Each row comes from the steps of one path. Every step used is in the known rows, and no mark comes twice. Write the path behind each row, first mark first.
In the rows, zero is written as 128.
Known rows
B -> F -> G: [127 119 120  87 155 158 116 154 123 132 131 136 130 135 152  91 133  85
 136 177 147 154  89 149 103 157 141 141 129 117 110 143 132  86 129 171
 132  85 135 165 141 128 131 124 109 104 131 109 150 120 102 155 111  82
 118 134 150 124 139 160 165 140 143]
L -> T -> G -> F -> U: [157 149 113  89 134 146 113 110 159 123 195 123 159 122 140  98 111  90
 119 189  95 162  87 117 103 190 140  91 130  91  95 119 118 110  51 159
  61  76 111 194 107 134 134 104 161  91  96 104 121  92 107 105  77 111
  88 165 131 134 142  75 169 105 125]
U -> R: [133 118 111 123 122 133 136 136 130 132 107 119 134 153 117 119 107 129
 127 108 117 125 144 119 140 127 120 105 125 139 135 128 112 123 138 120
 128 126 120 137 145 138 154 108 122 154 102 152 140 123 125 101 149 141
 122 136 122 102 134 119 124 119 104]
G -> F -> B: [133 142 143  97 114 124 128 146 148 131 143 123 143 112 137 113 141  88
  99 178 153 120  96 131  78 126 100 126 146 101  85 129 170  80  95 124
 120 105 118 136 128 111 120 114 125 120 122 109 136 116 124 143 118 118
 122 153 144 119 122 138 154 153 152]
L -> T: [140 132 134 131 120 144 108 113 141 111 136 135 115 104 130 133 108 109
 128 146 100 130 132 116  93 154 122 110 118 110 114 139 136 123 108 116
 128 122 113 139 115 120 117  99 127 122 130 122 106 120 116 136 120 107
 101 144 112 151 142  71 138 112 109]
Q -> T -> N -> F: [161 155 165 126 152 137 139 106 133  94 107 145 116  72 200 140  86  86
 154 156 153  98 104 120 130 145 104 109 128 120 160 166 119  36 159 123
 101  98 125 115 114 106  82  98 117 120 169 126  91 146 126 111 103 131
 163 124 115 172 139 132  99 140 129]
Q -> T -> G: [152 151 162 104 138 124 133  85 146 115 162 137 161  98 168  93  95 122
 144 139 111 153 114 139 115 151 110 114 119 125 124 129 130 126 133 149
  89 100 118 174 110 137 118 132 126  99 117 142  96 140 120 115 109 142
 135 140 101 150 115 112 117 130 135]
B -> F -> L: [156 125 111  90 141 140 119 143 119 123 148 140 108 122 133 112 132 109
 153 154 151 149  97 129 106 142 126 132 123  97 109 151 118  83  95 153
 128 109 119 165 151 135 129 118 137 123 152 111 137  99 115 137 133  74
 170 159 144 107 134 143 167 130 150]
U -> T -> G: [142 135 118 105 112 144 138 112 147 124 149 116 115 140 122 119 136 153
 138 127 104 150 113 168 108 139 119 107 140 150 100  91 122 166  97 135
  91 102 142 162  99 143 120 134 125 122 119 134 109 158 126 112 105 127
 115 131 120 147 141 122 107 112 120]
N -> T -> G: [125 124 119 139 141 141 128  97 142 114 159 114 138  92 183  94  99 158
 152 147 113 154  89 134 118 150 118 132 133 118 103 140 149 108 112 126
  87  96 114 188 106 130 114 155 113 103 128 104  89 117 107 117  90 145
 135 155 124 160 145 127 131 105 154]
T -> B -> F -> N: [174 114 147  74 164 139 158 145 118 124 155 124 107  87 191 114 137  89
 146 198 189 160 102 106  79 134 141 132 113 102 102 161 119  73  96 125
  93  90 151 147  92 143 104  84 134 161 148 119 135 120 109 154 111  93
 161 165 144 118 132 172 103 155 153]
T -> G: [132 133 132 107 137 131 136 102 142 130 161 123 149 118 147 106 131 143
 131 140 116 155 105 137 125 142 132 123 132 133 108 105 125 142 108 136
  94 105 126 164 118 148 124 135 127 111 116 124 119 127 131 118 102 147
 126 134 122 137 132 123 130 122 132]
B -> F -> Q -> T -> G: [178 140 174  85 125 108 111  94 145 113 156 136 124  92 194  73 109  89
 150 168 180 180  63 127  56 151  99 113 122 109 120 141 132  88 118 154
  96  85 123 179  99 137  97 109 115  96 134 128 103 118 103 141 100 127
 158 152 123 121 123 133 126 132 142]
B -> F -> Q -> T: [178 141 171 105 113 103 110 123 129 114 127 141 107 100 171  89 100  73
 138 160 190 156  95 125  57 128  92 121 111 101 142 168 139  71 143 151
 130 115 131 140 107 120 103  99 111 110 145 128 111 108 104 154 125 112
 165 140 131 103 122 137 125 137 146]
Q -> T -> N: [172 158 185 105 146 146 140 102 123  97 137 143 121  89 185 128  90  96
 147 154 130 131 124 110 121 156 124 107 127 123 155 151 120  68 156 136
  97 108 124 122 100 119  85  99 135 127 154 137 114 145 116 128 113 133
 137 140 115 155 123 107 103 129 134]
L -> T -> N -> F -> Q: [182 140 146 143 120 130 120 114 141  93 125 135  75  58 186 164 100  76
 158 189 164 114  63 103  55 145 102 105 156  97 118 163 148  27 111  85
 108 102 108 111  96 100  58  63 113 132 173 112  82 123 130 148  73 125
 145 134 138 165 188  90 120  93 126]
G -> F: [119 146 134 102 134 113 125 125 147 140 134 141 136 138 109 117 147 101
 111 150 144 121 114 129 120 140 112 114 125 132 109 128 133 118 103 138
 118 119 125 134 130 115 128 128 131 124 120 122 127 112 119 123 121 130
 120 144 127 126 102 124 144 140 146]
Q -> T -> G -> F: [137 164 167  78 149 109 129  74 166 133 166 143 169 103 154  79 121 102
 120 157 121 148 101 141 109 160  98  98 115 130 110 122 138 111 108 163
  71  87 119 179 106 124 120 132 134  96 107 133 102 117 112 112  99 149
 123 153 105 148  87 110 141 138 148]
N -> F -> L -> T -> B: [179 127 111 116 150 144 136 129 167 117 164 123 104  52 165 148  91 107
 156 194 137  94  88 100  75 153  91 100 136  59  60 166 136  48  81  93
 106  92 105 162 140 101  86  96 146 130 164 121  72 114 134 141  96  92
 164 163 118 177 178 102 145 105 130]
L -> T -> B -> F: [170 127 157  70 158 149 125 125 137 118 163 149  90  85 164 105 112  90
 136 204 144 150 112 108  59 162 133 102 107 107 101 161 111  85  74 133
 100  96 134 170 117 115 112  93 152 125 133 117  83 104  92 144 124  71
 118 179 106 150 147 106 112 141 135]
N -> T -> B -> F: [150 118 133  98 172 139 136 136 131 113 142 124  99  85 201  94 102 105
 149 205 171 139 101 118  94 151 122 125 108 112 111 184 132  52  98 135
  94  89 133 179 117 117 111 136 127 118 147  99  89 116  86 142 119  88
 143 176 119 140 155 170 102 147 181]
B -> F: [131 125 137 103 149 134 115 130 118 125 125 140 108 141 144 103 134 107
 137 143 157 151 120 144 118 144 141 130 108 138 133 142 107 104 110 147
 133 106 134 151 128 128 132 124 128 115 141 116 125 110 114 135 137  93
 142 142 135 116 120 151 129 147 140]
G -> F -> N -> T: [122 130 106 129 141 130 133 128 148 129 128 111 126  91 166 122 115  88
 134 167 169 127  94 109  96 133 101 139 139 105  94 184 176  51 105 100
 105  99 118 151  86 120 101 103  92 145 137  88 135 102 101 145  93 130
 136 154 149 128 130 143 153 126 166]
Q -> T -> B -> F: [175 139 180  65 165 123 133 120 137 113 153 151 123  91 192  92 103  89
 139 187 164 144 125 116  90 147 112  98 100 115 133 160 116  71 123 154
 104  97 137 164 115 119 108 113 148 122 142 134  95 125  99 132 141  89
 153 163  98 136 121 150  95 167 156]
N -> T -> B: [149 119 135 124 155 136 151 126 143 120 148 114 119  73 186 114  96 137
 143 186 140 117 109 106 106 139 102 122 127 103  98 167 153  75 118 106
  98 110 121 152 111 114 105 138 137 136 130 115  91 128 101 131 114 127
 140 157 114 158 166 145 109 127 161]
G -> F -> N -> T -> B: [152 133 127 109 166 131 154 130 147 128 155 110 126  64 190 119 112  87
 135 210 174 123  86  89  74 138  92 130 135  91  72 175 176  40  91  93
  76  84 128 161  81 113  90 105 120 154 134 100 120 111  96 145  88 131
 143 172 140 143 145 153 123 144 179]

Write each row's path
[177 145  99 128 123 161 156 147 135  98 121 124  69  95 141 174 121 112
 169 153 135  98  88 147 110 142  96 114 164 117 115 148 126  56 108 116
 109 100 134 120 123 118  78  88 127 145 182 124 108 146 147 118  91  96
 173 131 148 156 192 140 125 101 136]	U -> T -> N -> F -> L
[187 129 125  79 167 144 133 161 120 115 180 117 121 133 181  99 123  96
 137 217 163 155 116 102 125 156 160 126 121  99 132 152  90  75  85 165
  87  99 147 163 134 143 137 122 186 123 128 113 127 102 114 126 126  71
 147 160 142 107 156 161 114 153 148]	T -> B -> F -> U
[155 136 131 116 147 180 121 131 149  93 131 130 106  74 179 149 100  72
 156 204 121 109  71 121  87 180 124 117 151  92 100 160 137  24 125 124
 105  73 109 141 121  99  78  84 103 108 161 109 108 138 114 144  70 105
 110 124 135 188 185 107 143 104 121]	L -> T -> N -> F -> G
[185 149 138  71 136 131 135 125 167 130 186 144 120  74 123 118 121  88
 119 215 126 118  90 101  48 164  95  91 125  69  54 147 149  74  46 111
  90  91 102 173 133 105  97  92 172 129 127 132  99  99 118 144 104  94
 122 191 116 160 147  75 167 121 144]	G -> F -> L -> T -> B
[204 139 183 103 125  97 152 116 148 126 153 133 131  67 184 121  94 105
 133 181 169 124  97  98  51 120  69 101 139  87 114 142 148  72 137 114
 102 119 118 133 103 119  84  95 140 137 126 155 101 134 117 146 114 142
 162 152 111 135 145 123 109 131 133]	F -> Q -> T -> B
[173 144 178  89 146 119 151 107 145 122 156 140 143  83 172 111  93 110
 130 174 132 120 128 111  99 135  99  99 116 104 122 146 123  88 134 133
  97 115 128 138 115 123 102 117 160 131 124 151  91 150 117 124 125 122
 145 161  97 150 126 124 101 149 132]	Q -> T -> B
[167 129  85 105 116 164 115 169 121 110 140 114  94 170 124 115 128  94
 138 152 130 147 129 151 129 150 148 107 134 134 145 138  92 112  85 180
 110 101 163 156 121 141 153 107 146 117 128 111 137 124 114 110 125  65
 125 141 158  95 159 147 120 132 130]	B -> F -> U -> T
[178 146 156 118 136 167 132 107 129  90 146 149  96  88 159 142 110 100
 142 173 112 129 113 108  89 166 144 101 128 115 130 146 123  84 112 113
  97 111 117 130  99 117  81  79 137 127 153 126 105 124 115 141 111 113
 105 155 112 161 152  68 117 100 124]	L -> T -> N
[169 134 122  97 133 155  97 125 137 109 154 139  97 100 136 112 114  90
 148 167 137 150  96 122  67 164 127 114 111  86  95 162 131  82  75 142
 122 101 105 182 144 117 114  87 133 111 152 109 114  92 109 153 116  49
 141 177 132 129 147  91 178 110 133]	B -> F -> L -> T
[142 139 128 128 155 137 142 125 130 100 116 134  98  97 179 154 122 104
 151 158 153 101  97 123 141 140 130 129 142 127 138 150 114  52 131 113
 111 102 133 109 121 114  86 110 120 131 172 114 106 125 137 121 103 126
 156 115 135 160 157 144  95 127 130]	T -> N -> F
[110 114  99 124 144 143 119 157 152 132 115 114 143 113 155 128 121  92
 127 155 144  93  90 144 128 143 107 146 154 113 105 143 150  69 146 134
 133  89 124 146 145 114 117 130  95 110 141 114 131 139 132 131  90 128
 136  99 149 155 155 159 156 130 130]	N -> F -> G
[169 128 121 127 119 151 119 119 146 116 153 131 107  93 117 144 101 116
 137 151 105 131 103 113  77 150 105 111 131  74  81 147 141 105  95 119
 130 120  96 162 140 116 108  99 137 120 140 122 113 103 130 144 113  87
 126 159 122 146 158  73 179  92 112]	F -> L -> T
[196 137 135 101 130 152 144 128 151 123 183 129 116  63 140 131  97 115
 141 193 113 127 101  96  52 160 107  95 133  58  67 139 144  86  71 107
  95 109 102 168 136 119  91  90 165 134 144 136 102 115 124 148 112  87
 138 179 114 158 174  77 148 105 132]	F -> L -> T -> B
[141 145 100 105 150 128 126 100 171 127 176 118 147  88 149  94 116 130
 143 177 126 140  53 127  96 172  90 127 141  93  54 143 165  74  65 132
  77  72  97 208 124 120 106 149 126 107 128  98 100 102 108 125  81 123
 147 177 135 148 136 129 186 107 182]	N -> T -> G -> F -> L
[158 124 132 115 123 111 116 139 119 124 121 130  98 122 152 109 138  96
 138 155 189 158  80 127  66 130 114 134 134 114 126 145 134  95 117 141
 133 109 130 134 117 124 118 103 112 126 143 116 133 107 118 157 122 113
 156 132 148  96 134 156 129 132 142]	B -> F -> Q
[162 157 163 105 108  81 119 104 163 136 133 135 136 102 140 108 111  72
 118 157 170 121  85 120  68 134  60 106 132 102 118 135 166  84 125 129
 114 121 120 135 103 102 100 101 120 123 122 140 121 115 112 141 113 148
 142 141 130 119 105 120 145 135 145]	G -> F -> Q -> T
[147 114 129  81 173 166 131 159 143 115 151 120 119  82 212  76 104  92
 142 228 161 146  71 120  80 169 114 138 128  95  87 181 150  32 113 145
 101  64 132 199 132 123 111 138 113 113 129  93 115 122  78 156  99  81
 128 171 135 148 172 175 139 141 176]	N -> T -> B -> F -> G
[180 158 176 115 136 147 137 125 150  76 127 125 124  45 235 142  82  72
 144 191 158  87  91 124  83 134  91 110 153 101 131 179 156   4 152 121
 110  92 113 123 110 104  67  87 112 122 186 115 104 153 120 128  99 119
 160 129 136 164 158 134 109 143 137]	Q -> T -> N -> F -> B
[137 134 137 116 111  91 120 136 146 141 139 133 127 122 111 126 148  89
 115 158 174 129  80 120  74 133  79 125 149 112  99 122 157  99 106 121
 121 115 118 121 114 113 110 102 121 131 114 130 133 104 132 142 104 157
 132 138 150 102 123 124 150 126 150]	G -> F -> Q
[161 159 150  74 137 114 133  82 175 136 178 136 168  96 151  83 112 104
 139 163 121 150  80 134  94 166  84 102 129  93  83 134 145  88  89 158
  75  83 106 196 126 123 107 132 145 102 125 133 116 110 120 122  97 127
 149 171 116 140 108 108 178 128 157]	Q -> T -> G -> F -> L
[195 142 115 123 122 179 156 162 113  94 155 120  99 151 141 155 117 113
 147 162 111 133 126 131 132 153 151 107 153 124 148 129 100  87 110 156
  87 116 158 115 103 137 109  92 164 132 134 132 146 147 125 106 107 104
 118 128 157 130 182 129 103 102 126]	F -> U -> T -> N
[145 145 118 103 131 118 126 134 154 141 152 129 137 124  95 126 144 111
 119 156 137 125  92 120  98 146 102 119 133  97  83 129 141  94  84 134
 115 111 117 157 143 115 122 126 138 125 131 131 142  99 131 133 114 116
 145 156 144 119 124 122 182 127 155]	G -> F -> L
[163 143 154 105 161 154 137 125 146  99 119 131 136  74 212 132  86  69
 147 187 141  98  90 131 114 161 110 119 150 102 131 165 136   9 175 146
 103  68 124 136 123 108  75 105  96 111 158 123 122 151 122 128  78 125
 146 116 134 177 151 137 128 133 134]	Q -> T -> N -> F -> G
[174 134 172  50 169 152 135 144 144 114 152 139 147  83 201  74  97  67
 136 212 151 151  97 124  77 167 113 101 117  93 109 167 131  41 138 176
  95  74 135 182 130 117 110 117 141 108 122 132 117 143  88 144 116  84
 129 158 117 143 134 161 135 162 156]	Q -> T -> B -> F -> G
[145 121 122 101 143 138 124 138 109 124 128 122 110 120 167 112 144  89
 149 157 179 164 114 122  98 134 143 153 122 121 128 163 127  86 110 127
 127 106 142 138 100 143 113  93 105 145 150 106 154 110 117 151 113  87
 148 139 151 106 122 160 130 147 147]	B -> F -> N
[143 144 137 101 117  88 131 101 165 136 169 126 143 113 127 100 145 111
 121 165 159 161  51 129  64 140  88 119 153 114  75 102 153 118  87 130
  85  89 121 160 102 130 113 120 123 117 108 127 125 102 123 138  84 167
 130 142 147 117 128 116 151 117 155]	T -> G -> F -> Q
[202 152 192 123 115 118 145 103 125  98 138 145 116  75 185 133  98  88
 146 172 161 131  86 104  67 135  87 109 150 100 149 149 138  56 161 123
 103 111 120 105  94 114  69  77 129 127 147 139 121 136 116 145 105 153
 154 132 132 136 147 113 111 111 137]	F -> Q -> T -> N
[139 140  93 112 151 137 120 119 161 126 183 102 165 124 169  86  96 112
 135 188 117 149  76 119 138 185 120 127 138 102  99 151 142  70  68 159
  59  72 123 195 110 127 135 150 146  94 110  82 112  87 100 106  74 126
 113 159 149 134 150 131 164 116 172]	N -> T -> G -> F -> U
[177 151 111  85 131 140 154 170 153 128 184 113 120 145 114 134 132 102
 117 205 126 121 122 130 112 146 116  89 139 114 100 119 115  95  63 154
  70 103 159 149 113 127 133 105 180 136  99 137 126 127 112 100 112 103
 114 161 140 125 160 135 118 143 145]	G -> F -> U -> T -> B
[137 128 122 115 164 161 149 147 143 105 120 125 127  92 186 139 120  85
 149 185 137 111  67 137 120 157 122 129 159 116 115 152 133  30 152 133
 106  75 127 130 134 117  91 108 101 120 163 116 137 143 125 135  75 125
 136 112 153 165 170 158 139 122 139]	T -> N -> F -> G
